Each row comes from the steps of one path. Every step used is in the known rows, and no mark comes twice. Write the path behind each row, first mark first.
In the rows, 128 means zero.
Known rows:
mozov/ralep/vuzeg/nasev: [174 105 137  98 127 119 121 147 147  89 121 104 132 183 126 124 110 153
 126 145 123 122 136 134 147 170 126 149  59 123 112  36  79 124 180 107
 104 137  86 213 131 158  92 115]
ludek/kolinud/zifosus: [130 157  86 138  85 129 137 121 115 171 124 157 116  81 133  92 186 121
 114 146 133 130  93  94 133 132 116  99 110 166 125  97 114 136 116 139
 122 147  96 135 115 107 135 119]
zifosus/mozov: [118 143 164 153 171 110 124 122 132  97 135 113 128 138 122 137 121 135
  74 102 131 122 139 144 117 117 133 122 114 107 109 161 181 126 128 134
 100  98 151 120 116 125 121 112]
gezu/voze/beka/kolinud/fufad: [ 94 129 100 123 156 125 117 128  85 125 132 112 132  98 153 198 151 150
 120  94 127 136 109 123 109 123 135 143 132 125 124 158 153 138 100  79
 171 173 182 134 126 100 148 123]
vuzeg/nasev: [156  97 158 112 117 120  87 140 156  90 252 101 128 145 144 118 108 143
 108 129 131 149 153 126 130 157 144 167 124 123 100 122 107 136 126 103
 101 105 110 158 116 135 145 111]
ludek/kolinud/beka: [155 168  76 127  98 113 143 137 103 164  97 168 105 100 129 118 157 136
  99 147 134 121  93  78 146 135 137 145 112 133 114 100 130 140 104 186
 117 135 160 131 127 115 136 110]
vimas/puli: [140 148 149 144 134 122 125 140 134 108 172 109 107 154 137 123 142 152
 156 126 164 131 133 110 116 122 142 122 151 147 123  97 141 221 103 136
  94  94  63 115 103 122 131 162]
ludek/kolinud: [139 174 111 133 114 121 139 123 118 169 109 142 121  97 121 117 178 134
  86 146 140 128  98  94 136 140 115 170 112 135 121  92 138 140 125 150
 117 129  97 129 129 132 119 117]
voze/beka/kolinud: [133 163 130 124 130 126 106 118  77 143 150 159 137 114 137 165 143 133
 109 121 148 166 123 150 126 134 153 165 142 131 101 177 156 154 105 157
 137 146 191 125 138 107 128 102]
nasev/vuzeg: [119  91 140 112 135 145 195 116 139  79  70 124 106 114 120 137 102 142
  80 127 143 158 138 118 137 112 119 155 132 107  64 101 140 151 130 108
 107  93  86 130 158 141 120 169]
vimas/togu/gipa: [120 149 200 166 158  92 128 123 147  84 161 144 156 144  90 153 123 171
 169 110 145 132 159 156  82 145 147 136 157  91 120 164 139 143 122 159
 191 109 109 128  74 141 127 155]
voze/gezu/kolinud: [149  85 133 102 167 138 107 105 135 137 124 120 125 116 137 105 173 137
 137 136 118 125 126 116 161 135 146 199 155 141 161 106 121 113 103 132
  94 103 136 133 159 150 102 154]
gipa/togu/mozov/ralep: [152 131 125 128 110 125 123 125 143 122 143 154 134 128 109 104  80 120
 163 125 131 126 181 159 129 118 117 132 109 115 131 143 147 112 146 135
 143  94  78 111 129 145  77 133]
fufad/kolinud: [138 125 164 139 142 139 158 155 103 144 141 145 128 114 134 134 120 116
 108 141 133 131 117 150 112 125 122 134 150 112 117 127 120 139 190 108
 113 139 109 125 115 145 152 120]
vuzeg/ralep/mozov: [132 116 117 124 125 146 102 137  99  98 166 101 143 189  77 117 137 120
  83 121 149 123 157 147 137 124 115 151  65 127 127 138 137  81 133 130
  95 138 137  92 126 153 198 121]
togu/mozov/zifosus/kolinud/fufad: [ 63 160 120 172 139 138 131 136 166 146 125 110 156 135 143 118 101 102
 184 134 116 130 106 101 131 138  73  82 170 156 136 177 153  89 144 164
 141 105 136  84 142  86  99 135]
vuzeg/ralep/mozov/togu/gipa: [124 134 136 130 110 139 105 138 110 110 154  99 156 198  53 128 136 119
 107 128 141 109 169 168 118 123 117 137  85 117 148 159 134  93 143 133
 122 133 137  94 121 173 210 127]
voze/beka: [123 154 134 128 159 121 131 117  93 106 158 168 128 104 142 150 149 156
 122 118 142 160 134 144 124 127 138 135 128 118 104 139 149 154  88 168
 127 122 169 106 136  97 132 113]
gezu/voze: [ 90  94 140 129 138 115 150 139 127  85 132  83 119 104 146 186 135 152
 104 108 122 124 110 124 110 117 127 144 131 106 134 100 116 116 121  57
 144 141 120 135 120 121 134 139]
mozov/togu: [131 142 189 147 121 124 163 125 162 125 122 133 122 134 102 139 126 137
 127 148 121 123 151 164 126 116 129 128 160 134 146  76 115 157 162 128
 140  79  97 115 138 126 123 129]
voze/gezu/kolinud/zifosus/mozov/ralep/vuzeg: [150  80 120 107 160 145 102 106 127 136  97 122 125 131 142  84 172 136
 154 130 100 107 130 120 161 138 137 131 120 155 155 109 108 109 109 126
  91 131 139 164 145 144 100 151]
gezu/kolinud/ludek: [127 162  97 104 111 126 117 141 130 162 157  79 152 128 111 124 116 130
 141 150 149 127 149 100 143 151 130 153 139 122 134 111  96 151 114 148
  95 127 168 111 104 176 102 201]
gipa/togu: [165 121 137 123 133 124 126 111 147 119 152 165 115 102 114 112  93 128
 133 128 147 144 177 163 118 102 142 133 136 102 121 108 142 140 119 125
 148  83  63 115 128 140 111 126]
zifosus/kolinud/gezu: [119 143  97 120 152 143 164 139 156 147 119 121 117 115 164 121 109  90
 144 146 134 149 133 113 114 108 126 153 135 135 138 140 141 137 130 140
 112 108 106 117 152 161 146 117]
gipa/togu/mozov/vezi: [ 98 133 151 133 114 134 122 126 149 134 149 171 139 105 118 105  83 109
 160 141 127 124 161 160 124 108 117 118 138 101 136 158 163  97 143 132
 151  82  78 103 143 145 107 130]
mozov/togu/gipa: [118 158 188 143 106 106 146 130 154 120 119 126 159 141  74 155 120 145
 160 140 128 118 143 186  89 122 129 125 175  95 167 118 107 149 159 129
 164  89 101 129 122 158 138 142]
vuzeg/ralep: [151 135 140 126 116 136  95 143 112 101 150 106 128 196  96 132 145 127
  66 119 151 133 153 137 134 145 140 174  66 111 110 105 102 100 130 128
 103 122 111 110 119 136 182 119]
beka/voze/gezu/kolinud: [145  98 147 116 123 119  87  91 128 137 112 118 105 126 135 131 143 124
  98 107 114 108  86 105 145 146 130 194 147 118 160 114 117 118 109  99
 171 167 127 114 142 114 109 138]
togu/mozov/ralep/vuzeg/nasev: [109 126 129 138 121 134 121 144 139  95 128 112 155 167 130 118 101 134
 146 135 111 118 132 119 148 170  90 147  98 127 114 135 118  87 160 126
 107 135 136 162 128 143  79 137]
fufad/kolinud/zifosus: [131 110 138 145 116 150 155 156  96 147 152 154 124  96 153 106 132 107
 139 141 125 131 119 152 110 115 118  64 147 139 118 138 102 139 184 103
 117 155 107 128 100 119 169 126]
gipa/togu/mozov/zifosus: [119 124 147 146 117 127 128 113 171 132 144 155 142 107 112  95  78 111
 168 126 128 134 164 153 130 116 109  86 154 121 143 155 143 104 124 144
 153  86  75  93 125 113  88 135]
ralep/vuzeg: [120 101 142 141 181 153 145 123 133  88  71 135 120 128 129 134 124 157
 101 142 128 139 115 125 133 147 110 138 144 104  90  64 108 116 109 118
 125 141 108 186 128 146 125 140]
vezi/mozov/togu/gipa: [148 142 146 124 121 109 191 159 133 113 125 121 159 160  68 156 113 142
 146 136 129 104 170 170 101  87 129 119 179  97 150 140 133 144 156 110
 116 103 134 108 109 156 121 114]
gezu/kolinud/beka: [135 165 105 100 104 123 121 135 146 164 124 126 114 132 132 143 103 134
 151 141 129 131 129  88 140 149 158 148 132 126 103  86 118 133 111 180
 117 130 222 119 112 131 111 134]
beka/voze/gezu/kolinud/zifosus: [139  94 137 121 112 127  89  94 128 139 121 123 104 120 139 119 150 121
 114 109 113 107  86 106 143 141 130 162 137 135 163 116 104 117 109  98
 175 174 125 117 138 106 115 139]
mozov/zifosus: [114 116 181 146 118 106 145 129 189 118 122 107 144 130 130 109 116 128
 139 145 129 143 102 130 149 142 114  67 159 148 158  72  97 122 158 148
 119  94  74 124 139  71 108 116]
nasev/vuzeg/ralep: [128  99 141 106 118 155 165 119 123  81  74 107 108 167  95 135 119 131
  55 117 147 150 159 122 137 127 124 168  83 105  60 108 122 130 129 106
  99 107  85 120 151 152 164 160]
zifosus/kolinud/beka/voze: [130 166  97 129 126 131 136 145 122 144 112 147  88 145 155 172  85 100
 148 124 130 133  95 103 102 112 139 141 150 119 103 141 129 130 119 164
 174 144 185  98 143 130 139 103]
kolinud/zifosus/mozov/togu/gipa: [103 130 143 160 103 124 127 123 135 110 147 142 138 125 114 107 131 123
 154 115 114 116 144 164  98 104 129  15 133 144 133 161 124 136 130 121
 134 117 132 132  96 102 153 131]

Which path is each row?
[143 126 113 142  94 143  92 133 110 147 102 122 137 150 130 131 122 105
 115 127 128 131 116 142 132 135 145 106 116 159 107 154 123 121 158 106
 126 161 146 189 112 127 114 110] | beka/kolinud/zifosus/mozov/ralep/vuzeg
[ 85 117 144 150 107 131 122 133 129 109 152 139 128 115 150  97 133 111
 140 130 111 118 116 143 120 105 131  21 108 145 132 140 136 109 145 116
 110 113 117 136 120  92 150 114] | kolinud/zifosus/mozov/vezi
[151  75 150 130 134 115  95  96 119 103 116 125 103 121 137 127 144 131
  85 103 118 111  83 122 144 134 126 189 142 112 165 116 114 116 112  90
 166 155 100 120 151 106 121 131] | beka/voze/gezu
[122 163  80 130 152 142 144 159 110 139 155 107 137 135 137 144 106  98
 156 148 157 141 136 121 109 107 118 143 162 122 132 165 111 149 118 146
 113 111 129  98 138 180 130 173] | zifosus/kolinud/ludek
[149  76 119 107 143 147 105 106 130 139 133 132 124 104 145  86 175 131
 161 135 112 123 128 114 160 127 144 149 157 156 161 112 104 112  98 128
  95 117 132 135 151 128 114 156] | voze/gezu/kolinud/zifosus
[ 84 110 119 126 123 125 124 130  87 118 142 110 127  95 154 195 154 146
 123  99 121 139 110 133 106 119 139 120 133 133 120 168 125 131  99  74
 161 183 178 137 115  98 147 123] | gezu/voze/beka/kolinud/zifosus
[186 122 101 102 117 106 189 173 117  97 125 110 141 177 106 143 111 141
 130 136 137 110 158 146 137  99 132 139 100 119 129  87 123 132 184 110
  69 116 119 129 125 143  80  91] | vezi/mozov/ralep
[114 169 138 135 107 126  94 113  79 152 149 167 153 120 117 154 150 126
 145 113 130 147 135 170 101 122 150  93 146 138 115 220 150 153 104 155
 158 154 205 128 117 110 145 108] | voze/beka/kolinud/zifosus/mozov/togu/gipa
[169  86  96 122 118 107 115 127 105  98 100 169  85 130 146 129 107 134
 120 112 118 110  89 102 156 129 160 142 137 110 143 115 111 122  92 155
 149 148 191 122 141  81 146 124] | kolinud/beka/voze/gezu
[135  84 155 125 169 153 111 127 153  83 146 112 124 144 136 123 118 157
 101 138 120 145 135 120 133 167 120 144 132 109  77  83  97 118 105  97
 119 146 109 211 115 154 140 129] | ralep/vuzeg/nasev
[136 100 139 116 145 135  99 103 134 146 125 131 141 119 117  95 171 131
 169 126 104 107 137 140 136 127 143 130 164 144 176 152 119 117 102 132
 111 115 148 138 140 148 122 157] | voze/gezu/kolinud/zifosus/mozov/togu/gipa
[151 166  81 131  85 107 128 125 104 171  83 166  96 108 127 128 151 126
  93 132 128 110  73  70 143 145 133 148 107 127 120 105 128 136 105 170
 154 170 160 120 122 101 137 105] | ludek/kolinud/beka/voze
[135 164 114 103  86 120 111 126 145 167 117 124 108 137 130 152  96 130
 134 130 122 118 108  80 137 158 153 152 129 122 113  92 116 133 113 166
 152 159 221 107 110 123 111 133] | gezu/kolinud/beka/voze
[146 130 164 128 168 111 111 133 137  89 119 101 136 184 120 129 111 145
  97 112 115 107 147 141 127 149 125 120  58 114 108 123 146 120 159 119
  94 126 140 181 117 151 101  99] | zifosus/mozov/ralep/vuzeg/nasev
[185 104 109  95 131 120 175 172 129  90 125 106 139 189 107 138 102 149
 126 142 126 108 164 136 137 118 126 138  98 117 111  82 109 123 172  96
  76 137 121 168 116 157  89  91] | vezi/mozov/ralep/vuzeg/nasev
[105 144 137 148 128 119 147 151 169 147 132  90 153 139 134 117 101 102
 170 155 137 140 107 124 134 128 102  57 173 151 169 122  85 130 146 162
 121 104  91 105 141 111 112 151] | mozov/zifosus/kolinud/ludek
[134 141 108 116 131 123 115 114  90 144 131 168 141 103 146 132 146 126
 114 126 138 162 136 139 141 132 154 160 129 134 122 183 157 159  99 154
 118 149 179 132 138 113 144 107] | voze/beka/kolinud/gezu
[114 155 117 114  88 143 116 122 155 167 152 108 127 115 140 115 134 123
 165 143 125 139 132 103 125 141 136 100 132 157 109  90 102 131 123 136
 121 137 158 121 103 127 109 146] | gezu/kolinud/zifosus
[114  93 131 118 146 136 175 151 100 145 119 138 132  80 160 118 131 116
 116 133 116 123 131 135 119 121 123 111 126 116 150 158 132 148 166  90
 108 174 122 131 108 141 193 123] | fufad/kolinud/gezu/voze/beka
[ 92 138  92 114 161 138 166 137 138 147 119 113 120 105 174 146 122 105
 149 128 122 147 130 111 102 104 124 136 129 134 139 162 147 136 112 123
 131 138 132 109 147 151 157 114] | zifosus/kolinud/gezu/voze/beka
[122 128  77 115 112 115 158 125 131 168  85 125 127  71 138  99 178 125
  84 142 123 117 106  76 145 138 114 153  88 139 163 106 135 140 115 110
 105 153  89 142 120 140 149 124] | ludek/kolinud/gezu/voze
[140  86 141 121 153 142 110  99 139 148 123 132 126 117 134  87 172 129
 157 129 100 108 141 129 152 122 142 129 151 163 165 131 120 120 107 132
 101 109 142 130 146 131 112 150] | voze/gezu/kolinud/zifosus/mozov/togu
[126 111 127 143 120 132 117 111 158 148 122 170 122 116 125  98  74  95
 180 118 115 119 148 138 131 110 111  92 161 125 155 186 143  95 106 156
 178 112 107  87 141 107 101 130] | gipa/togu/mozov/zifosus/kolinud/beka/voze/gezu
[158 157  65 138 132 143  80 128 105 163 122 122 141 136 133 137 124 115
 120 125 153 144 112 110 137 136 146 180 146 149 110 138 163 142 148 115
 150 127 137 150 134 123 133 116] | beka/kolinud/fufad
[165 121 128 111 138 122 145 141 136  91  66 116 131 168 124 133 116 156
 127 151 130 121 119 138 148 158 120 146  70 121 121  18  86 121 181 118
 111 134  84 196 140 157  84 122] | mozov/ralep/vuzeg
[132 118 117 142 106 119 125 131 128 100 149 128 125 137 140  98 129 124
 146 116 120 119 138 146 126 116 129  32  76 159 125 123 119 127 150 119
 100 125 124 143 110  97 121 118] | kolinud/zifosus/mozov/ralep
[103 166 113 143  93 128 124 124 113 179 119 152 125  94 134  92 183 115
 105 147 118 112  91 100 129 125 116  72  94 158 127 127 147 122 135 139
 116 137 103 137 118 113 140 107] | ludek/kolinud/zifosus/mozov/vezi
[128 113 162 127 109 116  81  89 134 146 109 119 121 134 115 128 145 123
 129  97 102  91  95 130 119 137 129 139 146 119 179 155 118 121 115  99
 192 173 140 118 123 120 122 142] | beka/voze/gezu/kolinud/zifosus/mozov/togu/gipa
[135 139 121 121 122 136  82 120  85 138 160 153 139 139 144 135 145 134
 131 118 125 150 135 147 126 144 149 104 107 155  90 187 138 146 110 142
 132 175 198 165 116 105 135  99] | voze/beka/kolinud/zifosus/mozov/ralep/vuzeg/nasev
[117 151 112 150 141 141 117 117 172 158 138 152 137 110 124  93  78 101
 191 124 130 134 165 137 117 108  98  77 156 135 134 170 164 112 124 150
 172  87  83  84 131 114  99 131] | gipa/togu/mozov/zifosus/kolinud/fufad
[162 145  80 125  95 111 118 119 100 168  82 171  96 103 129 114 165 129
  93 130 123 104  71  72 154 140 135 161 113 132 139 111 126 131  96 170
 145 163 157 125 135 103 136 110] | ludek/kolinud/beka/voze/gezu
[ 85 112 137 122 158 114 144 127  98  92 143 110 122  95 150 197 153 161
 115  95 123 137 117 131 107 120 128 131 129 111 125 136 134 134  90  83
 154 159 165 119 125 104 142 127] | gezu/voze/beka
[ 78 149 194 140 153 110 121 135 137 111 130 127 138 144 132 135 121 124
  87 130 117 108 112 148 120 118 134 106 102 100 133 145 186 102 170 129
 100  86 126 132 143 137 133  97] | zifosus/mozov/vezi
[128 130 129 140 127 134 123 113 147 124 154 163 132 103 116 106  83 117
 150 122 133 135 179 154 122 108 116 134 146 107 121 170 161 113 114 131
 147  90  89  95 125 136  98 136] | gipa/togu/mozov
[ 91 115 106 125 134 115 126 141  73 115 142  97 142 101 141 199 147 148
 115 105 132 133 117 134 116 122 137 144 138 116 134 174 125 141  93  78
 149 179 181 131 116 122 143 152] | gezu/voze/beka/kolinud/ludek
[124 197  63 135 190 153 126 134 129 162 132 125 114 130 158 144 118 109
 168 130 143 145 117 102  94 108 115 143 151 143 104 123 168 143 133 146
 163 104 126  98 152 140 137 118] | zifosus/kolinud/fufad
[102 151 168 145 133 122 151 136 193 151 119 104 135 136 142 130 108 105
 160 149 126 147  94 124 124 126 107  67 172 154 151 100 103 116 160 157
 135  98  87 112 153  94 107 105] | mozov/zifosus/kolinud
[ 88  72 119 105 126 165 186 123 140 102  60  80 123 156 101 119 111 109
  86 120 129 138 153 118 136 106  97 108  79 132 100 154 140 112 133  96
 103 138 101 106 156 161 188 163] | nasev/vuzeg/ralep/mozov/zifosus/kolinud/gezu/voze
